What can hang from each mark
K: B L
P: M
N: V
S: B U
B: P Q T
L: K P
V: B
U: P

Each row was made from one small tree. The marks that hang from a mark follow it in brackets, in alphabetical order. Every link used is in the known rows. Write each row's tree.
Known rows
N{V{B{Q T}}}: [-1.47  0.91  3.86 -2.24  4.41  2.95 -0.65  0.03  4.59 -0.54  2.09  0.28
 -1.80  0.85 -1.74  0.60  2.01 -0.98 -0.01]
K{L{P{M}}}: [-1.03  1.38  1.47  0.54  3.82  1.22 -2.22  0.38  4.46  1.20  1.09 -2.33
  0.26  3.35 -3.08  0.29  2.73  2.24 -2.64]
N{V{B{T}}}: [-1.69  1.28  2.90 -2.50  3.96  2.67 -0.82  0.92  4.46 -0.87  3.24  0.53
 -2.15  1.91 -1.85  0.79  1.62  0.18  0.29]
V{B{P Q}}: [-2.23 -0.37  2.22 -0.86  6.16  2.15  1.24 -0.11  4.36 -0.40  0.24  0.60
 -1.17  1.14 -1.04  1.12  1.47  0.12  0.23]
L{K P}: [-1.04  1.53  1.61  1.04  2.27  1.30 -1.49  0.40  2.03  0.61  0.71 -3.15
 -0.33  1.16 -3.97 -1.33  2.89  2.89  0.51]
S{B{P{M}}}: [-1.97  0.76 -0.44 -0.87  5.09  1.78  0.01  1.99  3.04 -0.15  0.40  1.15
 -3.07  2.57 -2.69  2.63  2.25  0.69 -0.98]
V{B{P Q T}}: [-2.33  0.30  2.09 -1.82  7.40  2.31  2.06 -0.52  5.04 -2.07  0.34  1.29
 -0.83  2.29 -1.29  1.55  1.47  0.48  0.11]
N{V{B{P Q T}}}: [-1.63  0.70  3.75 -2.19  6.51  2.47  0.08 -0.21  5.14 -1.13  1.33  0.92
 -2.07  1.95 -1.62  1.11  1.72 -0.38  0.32]
K{B}: [-3.35  1.23  0.09 -0.91  2.58  1.13 -2.32  1.66  1.71 -0.02  0.75  0.88
 -2.08  1.48 -1.36  1.13  0.63  1.38 -0.53]
U{P}: [-0.97  2.01  0.86 -1.33  2.39  2.02 -0.67  0.59  2.06  0.85  1.15 -0.36
 -1.24  1.92 -2.09  1.37  3.22  0.95 -0.94]
U{P{M}}: [-0.93  2.40  0.81 -0.59  3.09  1.77 -0.65  1.22  2.32  1.08  0.80  0.54
 -1.51  3.20 -2.81  1.85  3.37  1.22 -2.50]
K{L{P}}: [-1.00  1.04  1.50 -0.18  3.20  1.49 -2.17 -0.17  4.22  1.06  1.45 -3.09
  0.57  2.23 -2.43 -0.15  2.56  2.04 -1.25]
N{V{B}}: [-1.67  0.71  2.89 -1.62  2.85  2.52 -1.51  1.26  3.89  0.71  3.14 -0.12
 -2.43  0.88 -1.68  0.38  1.62 -0.12  0.38]
B{P{M} Q T}: [-1.52  0.89  1.86 -0.48  7.57  1.28 -0.05 -0.91  3.94 -2.10 -1.95  1.51
 -1.20  3.60 -2.26  1.87  2.24  0.93 -1.66]
N{V}: [-0.89  0.96  2.73 -1.08  2.05  1.82 -3.62  0.52  2.50  0.74  1.54 -0.75
 -2.54  0.85 -1.98  0.21  2.23  0.18  0.17]
V{B}: [-2.31  0.28  1.28 -1.14  3.32  2.28  0.23  1.06  3.61 -0.15  2.34  0.15
 -1.26  1.03 -1.32  0.81  1.30  0.75  0.22]
S{B{P T} U}: [-1.78  3.14 -1.42 -3.22  6.41  1.94  0.62  0.57  3.40 -1.56  0.56  0.49
 -1.52  3.31 -2.86  1.93  2.31  0.84 -0.43]
K{B{P Q}}: [-3.41  0.68  1.08 -0.59  5.41  1.01 -1.34  0.45  2.48 -0.30 -1.42  1.31
 -1.92  1.51 -1.13  1.47  0.73  0.79 -0.54]
N{V{B{P}}}: [-1.87  0.53  2.82 -1.55  4.90  2.07 -0.81  1.16  4.39  0.10  2.37  0.44
 -2.69  1.91 -1.63  0.93  1.33  0.51  0.67]
B{Q T}: [-1.27  0.73  2.12 -1.31  4.39  2.11 -0.96 -1.25  3.06 -1.59 -0.69 -0.04
 -0.58  1.08 -1.69  0.85  2.49 -0.06 -0.48]
K{B{P Q T} L}: [-3.32  1.31  2.34 -1.69  7.07  1.27 -1.10 -0.25  4.40 -1.89 -0.66  0.77
 -1.01  3.29 -1.08  1.75  0.88  1.65 -1.38]
V{B{P{M} T}}: [-2.56  1.06  1.01 -1.39  7.48  1.69  1.86  1.02  5.09 -2.35  1.37  2.30
 -1.45  4.48 -2.08  2.21  1.15  1.96 -0.86]

Write each row's tree
[-3.10  1.46  2.49 -1.82  4.78  1.73 -1.93  0.01  3.83 -1.24  0.16  0.11
 -0.69  2.16 -1.14  1.23  1.21  0.98 -1.76]  K{B{Q T} L}
[-1.03  1.88  1.57  1.81  2.98  0.99 -1.51  1.01  2.32  0.74  0.34 -2.28
 -0.52  2.45 -4.67 -0.90  3.05  3.12 -1.10]  L{K P{M}}
[-3.33  1.75  1.60  0.77  4.65  0.54 -1.57  2.18  1.46 -1.00 -0.56  0.97
 -2.79  3.04 -3.04  0.70  1.05  3.51 -0.36]  L{K{B{P{M}}}}
[-3.30  1.93  1.40 -2.03  4.34  1.47 -2.07  0.96  3.62 -1.68  1.41  0.34
 -1.10  3.29 -1.31  1.46  0.82  2.21 -1.40]  K{B{T} L}
[-3.53  1.07  1.29 -1.04  5.36  0.77 -2.15  1.19  3.52 -0.61  0.47  0.31
 -1.73  3.25 -1.01  1.58  0.52  2.58 -0.97]  K{B{P} L}
[-2.41  0.61  2.03 -1.16  7.99  2.05  2.05  0.06  5.23 -1.99  0.05  2.08
 -1.07  3.44 -1.87  1.94  1.53  0.66 -1.29]  V{B{P{M} Q T}}
[-1.09  4.98 -1.47 -3.31  4.75  2.60  0.93  1.58  2.98  0.17  1.58  0.85
 -1.36  4.13 -3.96  2.41  3.89  0.33 -3.01]  S{B{T} U{P{M}}}
[-1.52  0.56  1.94 -1.23  6.95  1.61 -0.01 -1.49  3.67 -2.24 -1.58  0.75
 -0.90  2.32 -1.55  1.40  2.06  0.68 -0.09]  B{P Q T}
[-1.70  2.90 -1.45 -1.57  5.78  1.40 -0.27  1.56  2.92  0.31  0.07  0.56
 -2.10  3.38 -3.24  1.84  2.43  0.71 -1.73]  S{B{P{M}} U}
[-2.09  0.46  2.30 -1.85  5.08  2.81  1.27 -0.30  4.44 -1.49  1.21  0.62
 -0.56  1.13 -1.33  0.93  1.75 -0.16 -0.22]  V{B{Q T}}
[-1.37  0.30  3.94 -1.39  3.32  2.78 -1.36  0.38  3.96  1.03  1.94 -0.33
 -2.05 -0.07 -1.54  0.25  2.07 -1.21  0.05]  N{V{B{Q}}}
[-1.08  4.04 -1.37 -3.08  2.82  2.65  0.29  1.50  2.01  1.76  1.69 -0.67
 -1.42  1.83 -3.15  1.62  3.75 -0.23 -1.56]  S{B U{P}}
[-1.55  2.40 -0.32 -1.31  6.33  1.78 -0.04  0.58  3.04  0.77 -1.29  0.40
 -1.71  2.24 -3.10  1.61  2.87 -0.50 -2.15]  S{B{P{M} Q} U}
[-3.59  2.02  1.18 -1.27  7.10  0.68 -1.31  1.27  4.53 -2.16  0.31  1.83
 -1.63  5.58 -1.90  2.40  0.58  3.11 -2.42]  K{B{P{M} T} L}
[-3.00  1.85  2.68 -0.54  3.69  1.65 -1.43  0.58  1.43 -1.70 -0.60  0.04
 -1.64  1.01 -2.55  0.01  1.57  1.86  0.18]  L{K{B{Q T}}}
[-2.55  2.22  1.82  1.59  3.53  0.99 -1.59  1.39  2.07  1.18 -0.71 -1.25
 -0.81  1.87 -4.30 -0.60  2.15  2.30 -1.89]  L{K{B{Q}} P{M}}
[-1.66  0.46  3.76 -0.76  5.90  2.10 -0.63  0.70  4.64  0.59  0.93  0.96
 -2.54  1.97 -2.10  1.04  1.87 -0.43 -0.94]  N{V{B{P{M} Q}}}
[-3.18  1.11  2.59  0.39  4.65  1.10 -1.40  0.72  1.41 -0.81 -1.37  0.03
 -2.21  1.11 -2.29  0.08  1.32  2.22  0.59]  L{K{B{P Q}}}
[-2.76  2.25  0.86  0.67  2.43  0.95 -1.72  1.71  1.76  0.62  0.83 -1.89
 -0.87  1.57 -3.79 -0.83  1.63  3.20  0.04]  L{K{B} P}
[-1.87  1.17  2.71 -2.44  6.02  2.29 -0.08  0.75  5.01 -1.48  2.53  1.14
 -2.38  2.91 -1.80  1.34  1.38  0.75  0.63]  N{V{B{P T}}}
[-3.56  1.42 -0.07 -0.21  5.49  0.40 -1.50  1.99  2.53 -0.56 -0.39  2.33
 -2.60  3.76 -1.88  2.13  0.46  2.27 -1.54]  K{B{P{M}}}
[-3.38  2.09  1.51 -0.65  5.18  1.00 -0.81  1.26  1.87 -2.66 -0.12  0.86
 -2.23  3.00 -2.71  0.67  0.91  3.57  0.86]  L{K{B{P T}}}
[-1.54  3.37 -1.30 -3.26  4.17  2.39 -0.19  0.75  2.80 -0.92  1.39 -0.15
 -1.26  2.14 -2.95  1.38  2.62  0.21 -0.78]  S{B{T} U}
[-2.73  2.01  1.67 -1.31  5.12  1.59 -1.37 -0.12  4.66 -0.11  0.48 -1.24
  0.60  2.69 -2.21  0.58  1.63  1.48 -2.19]  K{B{Q T} L{P}}
